Every row comes from one small tree of marks. Brackets hold a mark, then the marks that hang from it, in the order of their numbers. Every link used is in the known rows. Which tree was each row made from?
Known rows
{Q_121 Q_275}: [18,-24,3,-2,-12,-16,-4,3,-25,-2,1,-3,-16,15,7,-10,21,1,23,19,12,7,-8,-13,35,7,2,19,1,-18,4,-4,-2,27,19,-18,-1,-7,3,33,6,-18,14,2,-2,-9,-2,3,-33,3,0]
{Q_149 {Q_275 Q_121 Q_132}}: [19,-24,-38,-15,-7,4,-18,6,-26,-7,-1,-4,13,-20,2,-26,14,-15,17,8,-17,-21,22,3,21,-1,-2,11,-12,3,-16,-7,22,6,12,7,6,9,-10,21,3,1,-6,5,6,9,-5,10,-10,-15,-9]
{Q_759 {Q_121 {Q_275 Q_132}} Q_974}: [13,2,-8,7,-11,-23,-18,-20,-14,-3,-41,3,-37,22,19,-3,25,-1,15,-3,-16,-37,11,-8,-3,8,14,-1,-4,-17,20,-12,-18,3,34,9,18,-2,-28,20,0,-23,17,11,-4,-18,8,-9,-11,-35,-23]
{Q_12 {Q_132 {Q_121 Q_149 Q_949} Q_215}}: [31,-35,-23,13,7,5,12,-10,-15,-1,8,-18,-33,39,-1,-17,28,7,17,7,6,-13,-26,1,20,-14,8,5,0,4,-18,15,19,13,-16,2,8,12,5,14,39,-19,12,-2,-17,15,6,-11,-17,-1,7]
{Q_149 Q_275}: [22,-24,-33,2,-1,-12,-7,13,-32,-19,-2,-10,0,10,27,-19,28,-6,14,-7,7,-5,3,-12,31,13,-7,11,-6,-3,3,-6,20,13,9,-2,-13,14,-1,32,-1,-3,18,12,9,-8,-22,4,-27,5,0]
{Q_275 {Q_121 Q_149} {Q_132 Q_12} Q_759}: [0,2,-6,10,-6,11,-29,-8,-20,14,-7,26,17,-27,-4,-6,15,1,24,22,-20,-16,-12,-30,-17,-9,23,-2,-4,-11,-28,23,0,-7,-7,2,26,-3,19,14,-8,13,12,9,20,30,0,34,32,-9,3]
{Q_149 {Q_121 {Q_275 {Q_132 Q_12} Q_759 Q_949}}}: [-3,-15,-5,-13,-27,-6,-2,5,-19,5,-29,12,11,-13,11,-6,22,-3,7,29,0,-7,5,-24,6,17,0,-11,-4,-11,-28,9,11,-13,19,-8,9,4,22,29,-2,-3,11,2,-11,-1,14,23,0,-17,-14]
{Q_149 {Q_121 {Q_949 Q_275}}}: [-23,-34,-26,-13,-12,-10,31,9,-27,-4,-8,15,12,29,32,4,29,-23,11,11,-7,-8,15,11,18,20,-5,-29,-8,6,-13,2,28,6,18,3,-9,32,-4,27,8,-18,34,4,-4,-3,0,-1,-29,-27,-12]
{Q_132 Q_12}: [12,-31,-18,23,-9,-19,-6,3,-40,-7,7,-9,2,29,18,-14,26,-14,4,-10,7,-34,-18,-28,36,17,18,-14,-11,-16,-6,3,20,16,16,-5,-11,-12,5,47,-1,-4,31,6,6,7,-22,6,0,27,35]
{Q_215 {Q_132 Q_12 {Q_121 Q_149}}}: [46,-36,0,22,-17,-8,7,-5,-9,8,4,0,-44,40,3,-12,17,-31,3,-5,-9,-36,-20,-13,0,5,44,-5,-3,-18,-19,16,6,18,-8,10,8,-11,-18,47,23,-1,12,-7,5,9,-1,0,-8,9,30]
{Q_132 Q_12 {Q_121 Q_149 {Q_275 Q_949}} Q_215}: [19,-35,-8,14,-52,8,-8,-24,-27,-4,2,-8,-45,54,-4,-34,62,8,12,24,1,-20,-33,-36,30,-5,-7,7,-5,10,-13,16,-19,-13,-25,1,-13,-20,18,2,29,-36,9,5,-37,3,13,6,-7,32,23]
{Q_149 {Q_121 {Q_275 Q_132 Q_759} Q_949}}: [-8,-13,-1,-11,-14,6,15,1,-8,9,-15,18,10,-3,19,6,10,7,25,36,-5,8,3,-9,4,19,-4,-9,-4,-16,-19,10,13,-1,21,-6,5,28,17,20,3,-7,14,-5,-4,-6,14,18,-21,-42,-25]
{Q_275 Q_132 {Q_759 {Q_121 Q_149}}}: [9,20,-5,27,24,-1,-23,-20,-16,13,-35,10,2,-34,24,0,14,13,28,2,0,-15,-9,-21,-25,2,29,3,-1,-27,-13,22,0,1,1,-10,36,17,8,21,-17,13,17,19,19,-10,7,20,22,-12,-33]
{Q_759 {Q_275 Q_121 {Q_132 Q_12} Q_949} Q_974}: [9,-7,-32,-33,-38,-4,-28,-11,-6,-26,-32,24,28,22,14,-28,43,15,5,5,-24,-14,40,6,12,2,-31,-16,2,-12,6,5,-9,-5,17,18,0,1,1,-2,10,-11,0,-8,15,23,-7,-22,-3,-44,-3]
{Q_949 {Q_275 Q_132}}: [12,-10,-19,-10,9,-3,-4,4,-20,-3,-6,-7,9,6,20,-23,34,-24,22,-14,13,-20,26,4,28,5,12,6,-5,-15,-4,-4,42,28,8,-27,-5,19,-23,39,2,3,3,-17,8,-1,-9,2,-5,-12,-8]
{Q_121 Q_149}: [18,-15,-4,19,15,-18,1,-9,-33,2,-2,12,-18,18,22,1,11,5,22,8,4,-2,-21,-10,6,-6,24,-6,6,1,-9,24,10,24,2,-3,8,11,8,24,-8,-17,36,31,16,-23,-17,-10,-27,15,2]
{Q_949 {Q_275 {Q_121 Q_149} {Q_132 Q_12} Q_759}}: [-16,-5,-14,-13,-11,11,-19,-1,-20,6,-10,19,20,-5,9,-14,45,-7,24,1,-9,-11,12,-13,-3,-5,6,12,0,-3,-9,12,14,-5,-19,-13,8,6,1,17,2,10,10,-9,17,32,1,40,19,-18,-7]
{Q_275 {Q_132 {Q_121 Q_149} Q_215} Q_759}: [27,3,-11,34,2,5,-28,-31,-18,8,-6,0,-13,-4,-3,-23,35,7,33,28,13,-6,-17,-39,-7,-10,6,8,3,-20,-26,17,9,0,-20,-10,25,19,6,21,16,-1,2,1,-10,9,20,15,42,-1,-7]
{Q_12 {Q_132 {Q_121 Q_949} Q_215}}: [28,-39,-29,13,6,0,12,-6,-18,-5,10,-29,-20,35,-6,-23,27,-2,12,6,13,-21,-18,-1,37,-1,0,5,-2,-8,-14,3,25,14,-5,-1,3,5,-1,21,44,-15,3,-15,-20,24,10,-12,-10,-3,11]
{Q_215 Q_132}: [48,-27,0,3,7,-26,2,6,-11,6,4,-3,-13,9,8,-18,7,-26,6,6,9,-16,-6,5,18,3,33,-4,11,-36,-10,5,20,45,18,-6,5,3,-23,54,7,10,3,1,16,-1,-2,-19,-14,-7,13]
{Q_275 {Q_121 Q_149 Q_949} Q_132}: [5,-18,-6,-12,3,22,5,-6,-14,8,1,27,8,-14,3,-12,-9,6,34,39,-25,-14,9,23,-4,-15,20,-13,-5,-2,-33,28,8,18,6,10,9,14,7,-2,-4,-12,-8,14,15,-1,3,-7,-18,-29,-20]
{Q_12 Q_132}: [28,-25,-24,6,30,-20,5,15,-22,-5,0,-23,-8,7,3,-11,5,-12,5,-11,15,-16,-11,0,25,-2,24,5,3,-14,-10,0,34,33,17,-13,20,1,-4,48,16,2,18,-3,12,13,-8,-9,-16,1,8]
{Q_215 {Q_132 Q_12 Q_121}}: [48,-41,-6,18,-20,-16,6,2,-15,4,5,-10,-32,36,-2,-19,22,-41,0,-4,-7,-44,-15,-13,18,13,36,-10,-9,-30,-18,0,13,19,2,7,6,-16,-24,58,28,4,7,-16,2,16,2,-3,2,8,32]
{Q_12 {Q_132 Q_215}}: [37,-27,-29,15,18,-19,-6,-3,-22,-4,8,-33,-8,17,-2,-22,25,-10,6,-4,23,-18,-12,-12,38,-13,10,5,9,-14,-7,-4,39,34,8,-16,12,5,-6,37,22,-6,11,-4,-4,23,0,-14,-1,7,21]
{Q_12 {Q_132 {Q_121 Q_275 Q_949} Q_215}}: [32,-42,-18,2,-7,4,10,-4,-11,-8,9,-28,-31,37,-12,-22,32,5,17,14,11,-10,-18,-5,37,-4,-7,19,-3,-7,-10,-3,12,13,-5,-6,2,3,0,16,48,-23,-3,-21,-26,25,14,-4,-25,-11,3]

Write each row's tree
[-4,-25,-26,-18,-18,3,-8,2,-26,-2,-2,0,15,7,-1,-26,39,-36,16,-6,-7,-40,27,4,30,4,11,2,-15,-4,-9,-6,33,8,6,-12,0,-5,-20,31,8,-1,1,-18,6,29,-5,17,11,-15,8]  {Q_949 {Q_275 Q_121 {Q_132 Q_12}}}
[29,-23,-29,31,-16,-2,-19,-26,-30,-5,5,-9,-27,37,8,-25,57,2,23,16,5,-3,-26,-37,13,-7,-14,16,-2,10,-6,12,-4,-12,-33,7,5,15,8,10,30,-22,18,15,-21,6,8,12,7,18,5]  {Q_132 {Q_121 {Q_149 {Q_275 Q_759}}} Q_215}
[36,-31,-40,15,-20,12,-23,-9,-22,-17,3,-26,-12,22,6,-36,43,-18,14,-8,2,-44,4,-32,36,9,0,9,-19,-4,-7,-8,30,0,-3,-1,-12,6,-9,30,17,-7,-3,-11,-15,12,-9,16,8,8,25]  {Q_149 {Q_275 {Q_132 Q_12 Q_121 Q_215}}}
[24,4,-28,-20,-17,-2,-15,-23,0,-22,-38,24,-6,38,26,-22,42,22,12,-2,-11,0,31,9,-4,-1,-26,-5,3,-9,7,18,-5,1,2,15,6,23,-1,-2,17,-16,3,-7,7,-8,0,-33,-18,-38,-21]  {Q_759 {Q_275 {Q_132 {Q_121 Q_149}} Q_949} Q_974}
[22,-27,-1,13,-19,-7,3,-12,-25,5,1,6,-53,37,6,-4,24,-7,26,22,-7,-5,-23,-11,8,0,10,17,-6,2,-8,9,-15,1,-10,0,17,-6,1,22,27,-30,22,4,-20,-17,6,0,-35,9,-6]  {Q_132 {Q_121 Q_149 Q_275}}
[11,-6,21,-14,-1,29,14,-6,4,-1,1,21,-24,11,23,-1,-1,37,48,29,-3,19,-6,4,2,-2,16,17,7,-8,-8,28,-6,32,1,-13,-16,22,22,-3,-6,-19,-7,0,10,-34,-7,9,-59,-26,-26]  {Q_121 Q_149 {Q_275 Q_132} Q_949}
[29,-15,-19,14,2,13,-22,-11,-19,-11,-1,-1,-8,14,24,-15,32,5,22,-10,5,-16,-5,-28,11,-2,14,8,-2,7,-8,18,24,16,-10,-1,-14,15,8,18,-10,-9,14,15,7,-12,-18,18,-18,7,13]  {Q_121 {Q_149 {Q_275 {Q_132 Q_12 Q_215}}}}
[23,13,-28,17,-12,16,-35,-49,-6,-11,-26,0,2,20,25,-11,47,7,16,-22,-8,-40,6,-8,0,-7,13,-3,-7,-11,28,14,5,8,-2,-6,11,2,-12,16,-10,-5,23,0,0,7,-5,8,-5,-18,12]  {Q_759 {Q_121 Q_149} {Q_275 {Q_132 Q_12 Q_215}}}
[-18,-13,-10,-4,-11,-9,1,5,-28,5,3,22,33,-8,1,-5,19,14,28,40,-14,17,-14,-2,12,2,-19,-3,5,-19,-20,17,-15,-7,2,8,5,9,27,-3,10,-1,16,15,17,26,8,14,7,-16,-21]  {Q_275 {Q_121 Q_949} Q_759}
[6,0,-9,16,-13,15,-40,-23,-23,12,2,14,20,-16,-8,-21,33,5,28,31,-9,-18,-15,-38,-6,-18,9,1,1,-12,-23,21,6,-5,-14,-3,18,-5,22,8,1,7,3,9,5,36,10,33,46,-5,11]  {Q_275 {Q_121 Q_149} {Q_132 Q_12 Q_215} Q_759}
[2,10,26,-13,-3,26,-1,-5,10,-4,-15,39,-15,15,31,7,16,60,52,26,-5,35,-11,-15,-22,5,0,21,17,-13,0,27,-26,15,-4,-5,-10,32,30,-17,-3,-9,3,4,20,-20,-2,20,-34,-47,-36]  {Q_121 Q_149 {Q_275 Q_132 {Q_759 Q_974}} Q_949}
[19,-5,-27,-7,-17,16,-29,7,-16,-21,-18,-9,32,-20,19,-42,51,25,16,-1,17,1,0,-38,23,13,-21,10,3,-18,-17,7,18,-8,-8,-12,-28,16,25,0,-5,14,-14,5,3,10,-2,27,19,11,-4]  {Q_149 {Q_275 {Q_132 Q_12 Q_215} Q_759 Q_949}}
[15,-2,-23,-33,-16,13,-14,-13,-8,-10,-22,26,25,-14,6,-24,22,20,20,22,-13,7,30,25,6,-12,-17,-2,4,-3,-8,27,0,9,-1,1,12,10,14,-8,-5,-8,-8,3,11,7,4,-18,-27,-29,-20]  {Q_759 {Q_275 {Q_121 Q_149} Q_132 Q_949}}
[38,-43,6,-2,-35,6,17,6,5,-1,10,0,-34,42,-1,-20,20,-18,10,8,-10,-26,-17,-5,19,19,20,8,-7,-26,-13,1,-5,18,1,5,-15,-14,-11,34,35,-7,-7,-28,-6,10,3,8,-24,-13,22]  {Q_215 {Q_132 Q_12 {Q_121 Q_275 Q_949}}}
[12,-15,-10,-8,11,31,10,6,-8,-13,-5,19,-3,10,40,-6,6,28,36,1,-7,10,1,5,0,5,10,5,1,3,-10,27,12,22,-8,4,-30,39,16,-6,-11,-6,3,17,23,-30,-20,9,-49,-15,-23]  {Q_121 {Q_149 {Q_275 Q_132}} Q_949}
[46,-37,4,7,-33,-9,3,2,-4,3,8,-10,-43,39,-7,-18,26,-32,3,4,-7,-34,-15,-14,20,14,31,9,-6,-29,-8,-3,4,20,2,2,4,-23,-20,51,32,-2,0,-24,-9,15,8,3,-13,-1,27]  {Q_215 {Q_132 Q_12 {Q_121 Q_275}}}
[39,-31,-15,11,-2,-5,-2,-15,-16,3,5,-21,-49,37,-13,-15,32,-4,13,10,11,-10,-25,-15,23,-17,8,26,3,2,-6,2,8,14,-15,-9,21,-4,-3,24,40,-25,6,-7,-24,16,15,0,-21,2,10]  {Q_12 {Q_132 {Q_121 Q_149 Q_275} Q_215}}
[31,-35,-11,2,-1,11,10,-12,-7,-2,5,-17,-42,40,-7,-15,30,13,23,14,5,-3,-24,-2,22,-12,3,21,1,4,-8,9,4,17,-20,-3,3,4,6,8,42,-28,1,-12,-22,11,13,-1,-34,-8,1]  {Q_12 {Q_132 {Q_121 Q_149 Q_275 Q_949} Q_215}}
[-1,4,-5,-20,-2,8,-13,1,-21,11,-31,36,28,-56,-1,-25,12,28,26,51,-13,16,6,2,-21,-13,-1,-5,12,-13,-49,40,-12,-10,-10,1,27,10,37,-21,-11,7,-14,28,19,3,23,5,20,-11,-45]  {Q_275 {Q_121 Q_149} Q_132 Q_759 Q_949}
[34,-7,-35,5,-8,2,-18,-21,-9,-13,-7,0,7,21,8,-18,26,-9,21,-4,0,-18,21,2,22,2,-7,6,-13,-21,4,1,24,19,8,-14,15,14,-10,38,21,-3,5,-26,-2,8,-10,-10,-14,-25,3]  {Q_759 {Q_275 {Q_132 Q_121}}}
[9,-9,-9,-5,-20,-2,-7,-9,-20,-1,-38,-6,-15,-11,13,-19,20,2,9,4,-4,-39,2,-2,13,13,21,0,-11,-19,-4,0,-6,-5,21,-10,6,-19,-1,11,-11,-12,0,11,-7,-19,11,5,-13,3,-19]  {Q_759 {Q_121 {Q_275 {Q_132 Q_12} Q_949}}}
[7,-7,-20,14,-18,6,-41,-17,-26,7,3,-1,31,-24,-19,-29,34,-5,23,32,-2,-28,-9,-38,21,-9,-1,0,-4,-24,-22,6,14,-5,-2,-4,16,-8,11,18,7,9,-2,-7,1,48,12,26,55,-8,19]  {Q_275 Q_121 {Q_132 Q_12 Q_215} Q_759}
[18,-4,6,7,-9,4,-21,-1,-13,1,-5,4,2,-5,6,-10,21,15,27,11,12,-2,-9,-44,17,15,9,24,-3,-32,-3,2,3,11,10,-27,1,-7,14,31,1,9,0,-18,8,8,-3,36,5,-11,4]  {Q_121 {Q_275 {Q_132 Q_12} Q_759}}
